Each row was made from one path, in order. Every step used is in the known rows, and no mark comes twice. Write each row's path.
Known rows
sule zazig gokon ribu: [ 2.212  4.908 -0.798 -3.221  1.960  4.791 -0.411 -1.529 -0.143 -0.578
  0.952  1.135  2.039  0.500 -3.538  0.327  0.164  1.252]
gokon ribu gazo tepe tufetu zazig sule: [ 7.438  3.467 -1.058 -1.979 -2.886  6.374  2.734 -6.239 -3.449  2.880
  0.575  1.491 -0.639  1.330 -3.019  1.978  0.270  0.014]
gokon ribu gazo tepe: [ 0.447  2.042  2.668 -1.253  2.624 -0.122  2.334 -5.781 -1.887  0.089
 -0.666  0.889 -0.450 -0.172 -1.760  3.154 -1.469 -1.248]
tufetu tepe: [ 0.115 -0.247 -0.740  0.178 -1.697 -3.425 -0.474 -1.601  0.355  2.236
  1.910  0.416  0.299 -0.351  0.253  0.399 -2.199  1.016]
zazig tufetu tepe gazo ribu: [ 3.343  2.032  2.462  0.845  0.545  5.202  0.445  1.974 -1.227  1.111
  4.375  0.751  1.941 -0.636 -1.893  0.488 -0.508 -1.896]
ribu gokon: [ 0.459  1.144 -0.435 -2.308 -0.192 -2.233  0.428 -4.214 -1.702  0.090
 -0.998  1.374  0.534  1.226  0.065 -1.050 -0.787  2.000]
ribu gazo tepe tufetu zazig: [ 5.898  0.043  0.341 -0.327 -2.075  2.431  2.836 -5.908 -2.512  2.766
 -0.718 -1.360 -1.870  0.111 -0.492  0.525 -0.980 -0.694]
gazo tepe tufetu zazig: [ 6.075 -1.398 -1.471  0.500 -3.050  1.586  1.887 -2.873  0.545  1.847
 -0.221  0.737 -1.745  0.234 -1.246  0.932 -0.387 -1.216]
gazo tepe tufetu: [ 1.908 -0.920  0.222  2.224  0.956  2.163  2.694 -1.067 -0.032  0.456
 -1.681  0.712 -1.414 -0.509  0.655  2.066  0.225 -2.250]
gazo tepe tufetu zazig sule: [ 6.504  0.049 -1.310 -0.700 -4.893  6.486  2.068 -2.653 -1.733  2.907
 -0.532  3.420 -1.713  0.898 -1.896  0.694  1.921 -0.826]
tufetu zazig gazo ribu gokon: [ 4.710 -1.323  0.561 -6.855 -4.514 -0.439 -0.493 -4.872  2.205  0.273
  2.020  1.994  0.918  1.950 -1.814 -1.127 -0.293  2.728]
tepe gazo: [ 1.247  1.177  0.783  2.630  2.176  2.965  0.888  0.298 -3.609 -0.699
 -0.569 -0.367  0.301  0.338 -0.876 -0.214  0.028 -2.430]
zazig gazo ribu gokon: [ 0.574 -0.743  2.193 -5.177 -0.585  0.047  0.186 -2.967  1.433 -1.114
  0.682  2.092  1.307  1.183  0.010  0.113  0.357  1.712]
tepe gazo ribu gokon: [ 0.962  1.694  1.905 -1.412  1.907  2.251  0.768 -1.851 -1.412 -1.319
  0.195  2.270  0.152  0.188 -1.429  1.151 -0.398 -1.749]
sule zazig: [ 0.887  0.901 -0.446 -2.899  1.427  2.360  0.790 -1.544 -0.475  1.128
 -1.455 -0.303 -0.659  0.084 -1.834 -0.119 -1.185 -0.135]
ribu gazo tepe tufetu: [ 1.709  0.512  1.997  1.341  2.007  3.054  3.503 -3.975 -3.332  1.364
 -2.140 -1.364 -1.586 -0.659  1.235  1.694 -0.327 -1.780]
gokon ribu gazo tepe tufetu: [ 2.859  2.695  0.356  0.993  2.894  1.945  3.199 -4.699 -1.848  0.379
 -0.662 -1.260 -0.278 -0.057 -0.571  3.301 -1.489 -1.419]
tepe tufetu zazig gokon ribu: [ 7.784  4.059 -4.314  0.242 -3.332  3.964 -1.093 -0.888  1.052  0.072
  3.730 -0.736  2.384  1.389 -2.219 -0.671  0.722  2.269]

Which path is each row?
[ 4.742  3.512  2.147 -2.887 -1.946  2.727  0.717 -7.036 -2.019  0.827
  1.455  2.312  0.712  0.311 -3.242  0.936  0.353  0.716] : tufetu zazig gokon ribu gazo tepe
[ 6.913  2.079 -1.187 -0.751 -1.150  1.428  2.523 -6.640 -1.273  1.796
  0.776 -1.233 -0.660  0.725 -2.365  2.070 -2.036 -0.414] : gokon ribu gazo tepe tufetu zazig
[ 7.546  5.534 -2.444 -0.599 -2.229  4.803 -0.236 -3.809 -2.268  1.052
  3.349 -2.735  2.389  1.148 -1.581 -0.929  0.173  2.689] : tepe tufetu zazig gokon ribu gazo
[-0.342  0.440  1.127 -3.967 -0.335 -0.814 -0.055 -2.236  2.239 -0.597
  0.793  2.643 -0.170 -0.126 -0.471  1.353 -0.335  0.720] : gazo ribu gokon
[ 4.784  4.266  1.684 -4.337  1.876  5.284  1.677 -3.722 -3.356  2.322
  1.946  1.732  1.860  0.661 -3.816 -0.638 -2.393  0.018] : sule zazig tufetu tepe gazo ribu gokon
[ 1.403  0.969  0.109  2.800  0.458 -0.444  0.373 -1.241 -3.323  1.538
  1.364 -0.060  0.569  0.030 -0.778  0.186 -2.158 -1.470] : tufetu tepe gazo
[ 4.645 -3.195  1.850 -2.884 -3.665  0.276  1.470 -4.895 -0.075  1.054
 -0.526  2.285 -0.393  1.422 -1.819 -0.471  0.292 -0.102] : tufetu zazig gazo tepe
[ 0.589  0.486  2.203  0.979  2.146  4.543  0.309  2.306  0.305 -1.408
  1.285  0.966 -0.410 -0.977 -1.435  2.116  0.469 -3.760] : tepe gazo ribu
[ 7.384 -1.251 -2.727 -0.544 -4.002  2.293  0.468 -1.668 -0.142  1.149
  1.304 -2.757  1.149  2.374 -0.125 -2.403  0.108  1.921] : tepe tufetu zazig gazo
[ 5.062  3.766  0.637 -0.419  2.169  6.092  1.759 -1.574 -5.579  2.916
  1.193 -0.881  1.991  0.905 -3.277 -2.034 -2.020 -0.745] : sule zazig tufetu tepe gazo
[ 6.675  2.021 -2.594  0.616 -4.230  4.941 -0.872 -0.063 -0.441  1.051
  2.274 -0.808  1.277  0.770 -0.330 -2.160  1.804  1.894] : tepe tufetu zazig gokon
[ 2.038  6.294  0.952 -4.159  2.930  5.584  0.418 -4.457 -3.231  0.441
  0.446 -0.805  1.975  0.362 -2.837  0.041 -0.403  1.680] : sule zazig gokon ribu gazo
[ 2.978  4.505  1.670  0.961  2.379  5.307  2.305 -4.047 -2.899 -0.249
  0.168  0.171  1.223 -0.178 -0.329  2.295  0.998 -0.398] : zazig gokon ribu gazo tepe tufetu
[ 4.261  3.064  2.021 -2.018  1.978  7.555  1.206  0.412 -1.635  2.271
  2.992  0.435  1.361 -0.596 -3.799  0.274 -1.625 -2.036] : sule zazig tufetu tepe gazo ribu
[ 7.257  2.578 -1.781  0.238 -2.615  3.926  0.792 -2.860  0.998  0.201
  2.024  2.157  0.952  0.763 -2.752  1.409  0.840  0.075] : gazo tepe tufetu zazig gokon ribu
[-0.638 -0.016  4.221 -0.931  1.661  0.898  2.627 -5.112 -3.175  1.039
 -2.208  0.839 -1.547 -0.799  0.102  1.572 -0.401 -1.662] : ribu gazo tepe
[ 2.730 -2.225  1.259  1.012  0.707  2.957  3.042 -1.824 -0.966 -0.079
 -1.872  0.106  0.051  0.918  1.016  0.751  0.902 -1.243] : zazig gazo tepe tufetu
[ 4.711  0.977 -1.516 -2.882 -5.829  4.392 -0.602 -1.550 -1.618  2.523
  1.216  2.767 -0.310  1.312 -2.467 -1.384  1.688  1.447] : tufetu zazig sule
[ 3.856  3.247  2.194 -1.551  0.395  2.976  0.932 -2.281 -2.958  1.265
  3.355  2.093  2.496  0.534 -1.855 -0.525 -1.251  0.065] : zazig tufetu tepe gazo ribu gokon
[ 6.026  1.969  1.530 -0.268 -2.664  5.829  1.833 -5.171 -3.579  2.072
  0.013  0.028 -0.320 -0.092 -0.271 -0.547  1.489  0.341] : ribu gazo tepe tufetu zazig gokon
[ 2.794  1.663  0.334 -0.015 -1.536  0.773  0.148 -0.416 -1.519  2.488
  3.096 -0.032  2.335  0.384 -0.474 -1.672 -0.937  1.858] : zazig tufetu tepe
